What can hang from each mark:
Y: B H W
D: H
P: H R
W: Y
R: V
Q: P
V: R
B: Y
C: H
H: C P Y

Each row was made from one small tree. The marks that hang from a mark follow it in brackets, in alphabetical order. Every link used is in the known rows. Write each row's tree.
Known rows:
B[Y[H[C P] W]]: [ 19  22  -9  22  16   3   3  18  18   5 -14  -2  11 -22   8 -23  -3  -3
   7   2]
B[Y[H[P] W]]: [ 14  25  -3  13   3  -6  16  14  -2  10 -10  14  13 -17  -7 -18   1 -11
   1  -4]
Y[B H[C P[R[V]]] W]: [ 22  11  -7   9  -1 -10 -13 -21   7 -21 -22  19  16  -4  22 -33   2   2
   2 -12]
Y[H]: [-18   1  16   2   4  -9   4  10 -27   4  -2  -8  -7  11 -22  -7  13 -14
  -3  -6]
H[C]: [-15 -19   6   4  10   3  -2  21 -15   0   4 -32 -20   6 -13  12  -2  -8
   3   7]
Q[P[H[C] R[V]]]: [  8  -9  11  -7   7  -2 -10   6  -5 -13 -35   7 -23   4  -9  -3   3  30
  -4   1]
V[R]: [-25 -22  11   4  -3  -4   8   4 -43  -6  -3 -22  -1   8 -37  23  11 -27
  -7   4]
D[H[C P[R[V]] Y[B]]]: [ 11   2  -6   1   0  31 -11 -13  16 -16  20   6   0   2  11   3  -1   8
   2 -10]
Q[P[R[V]]]: [  1 -12  16  -8  -7  -8   4   5 -20 -20 -18   9 -27  11 -18  14  -2   0
  -5  -5]
C[H[P Y]]: [  0  -9   0 -10 -13   3   6  17  12  -1  16  -6 -19   2  -1  30  -1  -1
  -2   9]
H[C P]: [  7 -21   2   5  10   7   0  29   0   2   1 -27 -20  -1  -4  21  -4   3
   2   3]
Y[B H[C P[R]] W]: [ 10  10  -3   3   6 -17  -9 -28   8   9 -14  15  29   1  15 -40   4   8
  -2  -6]
C[H]: [-18  -6  16 -11 -18 -13  10  10 -26  -5  10 -15 -24  10 -33  15   7 -17
  -7  15]
W[Y[B]]: [-22   1  12   1 -16 -17   6   0 -39  24  12  -6  17   6 -31   8   3 -16
  15   2]
P[R]: [-28 -17  17  -7   0  -4  15  -8 -44  10   3  -5 -12  18 -24  11   6  -1
  -8  -2]
B[Y[H[C P[R]] W]]: [ 11  19  -4  18  15  -2   7  -8   7  11 -18   8  18 -15   8 -27  -2  13
   1  -2]
C[H[P]]: [  3 -10   9  -8 -17  -8  12  19 -11  -4   9 -10 -23   5 -21  22   4  -3
  -7  14]
Q[P[H[C Y[W]] R[V]]]: [ 15  -2  -6 -11   8   6 -14  -3  27  -7 -33  20  -3 -15  16 -15  -7  30
  -9  -2]
C[H[P[R] Y]]: [ -7 -10   8 -10 -11   0  12 -10   3   2  12   4 -11  11   3  24   2  14
  -6   7]
Y[B]: [-13  -2   5  -8  -5 -15   4   4 -30   5   7  -7  -3  18 -25   6   2 -23
   3  -1]

Write each row's tree:
[ 13  19  -1  24  16   6   1  27  11   4  -8 -13  -4  -6   0  -4   1   0
  13   0]  B[Y[H[C P]]]
[ -9  -9  -2  -3  21  12  -8  19   8  13  -5 -18 -10  -1   4   7   6  17
  -1   3]  P[H[C Y]]
[ -7  28   3  13   3 -10  14   7 -18   7 -10   9  14 -10 -21 -25   3 -21
  -1   1]  B[Y[H W]]
[-22  16  16   8 -12 -25   0  -7 -34  25   2   6  30   7 -23 -16  13 -15
  17  -7]  W[Y[B H]]
[  0   5  -3 -11  -5  19   5   2   8   9  36   8   5   2 -14   6   3  -7
   2  -6]  D[H[P Y[B]]]
[ -4  11  -3   4   6 -20 -13  -9   3   3  -9  -1  17   1   0 -41   3 -19
   4   0]  Y[B H[C] W]
[ 22   0 -21   2   1   6 -12 -13  23 -18  -9  12  11  -9  36  -2 -11   5
   1  -7]  H[C P[R[V]] Y[B W]]
[ 16  -4 -22  -1   7   0 -12   4  34   7   5  -3  11 -10  25  -1 -13  -4
   5  -1]  H[C P Y[B W]]
[  4 -14 -11  -1  12  11   0  -7  19  10  -2  -2   5 -10  29   3 -11  17
  -5  -3]  H[C P[R] Y[W]]
[  5  10   5  16  -1 -14 -11   5   3  22  -1  -4  23  -3   0 -12   7   4
  23  -5]  W[Y[B H[C P]]]
[ -6 -11   6  -1  13  35   2  -6  12  11  25  -5  -4  -4   5   9   0  23
  -6  -3]  D[H[C P[R] Y]]
[  6   4  -7 -12 -20  -7  -1   3  17  -1  17   3  -7  10   2  18  -1 -11
   2   8]  C[H[P Y[B]]]
[ -4   1 -17  -2   4  -3 -13  -2  20   6   7  -8  12  -5  13 -10 -11 -17
   5   5]  H[C Y[B W]]
[  5  -6   3  -4 -17   6   5  -2   1 -26   1   9 -21   5  10  30   1   9
  -5   1]  C[H[P[R[V]] Y]]
[-11  11  -6  -7   3  18  -8 -11  18   9  28  -2  13 -10  -7 -23  -5 -17
  -1   2]  D[H[C Y[B W]]]
[ -9   4 -10 -13  -6 -11   0  -7  -1   7   8   8  14  -2   0  -5  -8 -24
   1  -3]  H[Y[B W]]
[ 10   6  -5  -9 -24  -4  -1 -16   4 -24   5  18  -6  12  12  17   0  -1
   0   1]  C[H[P[R[V]] Y[B]]]
[ 11 -19   4  12   5  12  -1  12 -10 -22 -12 -12 -23   2   9  22  -3  14
   1  -5]  H[C P[R[V]]]
[ -5 -13  16 -10 -15 -10  16  -9 -21  -1   4   1 -16  12 -18  17   4  11
 -10   8]  C[H[P[R]]]
[-18 -12   5  -6  22  10  -5  -9  -2  17  -8  -6  -1   7   9   3   7  34
  -4   1]  P[H[C Y] R]
[  4   5  -9  -9   3  22  -2 -30  21  14  21  14  24 -10  11 -21  -3   9
  -4  -6]  D[H[C P[R] Y[B W]]]
[ -6   3 -10  -6  11   0 -16   3  11  12  -1  -9   6   9   6  -6   2   7
   6   3]  P[H[C Y[B]]]
[-15  -2   1 -15 -15  -8   7   0   4  -1  12   0  -6  -8  -7   4  -2 -16
 -10  13]  C[H[Y[W]]]
[ 22  24  -4  27  11   6   3   0   6 -20 -27  14   8 -19  19 -21  -4   6
   3  -6]  B[Y[H[C P[R[V]]] W]]
[ 14  10 -11 -11 -26 -10   1 -25  13 -23  -2  30   6  -4  18   1  -4  -3
  -7  -1]  C[H[P[R[V]] Y[B W]]]
[ 10 -16  -6   9   9  20  -7   9  15 -21  -6  -8 -18   0  30  28  -7  16
   4  -6]  H[C P[R[V]] Y]
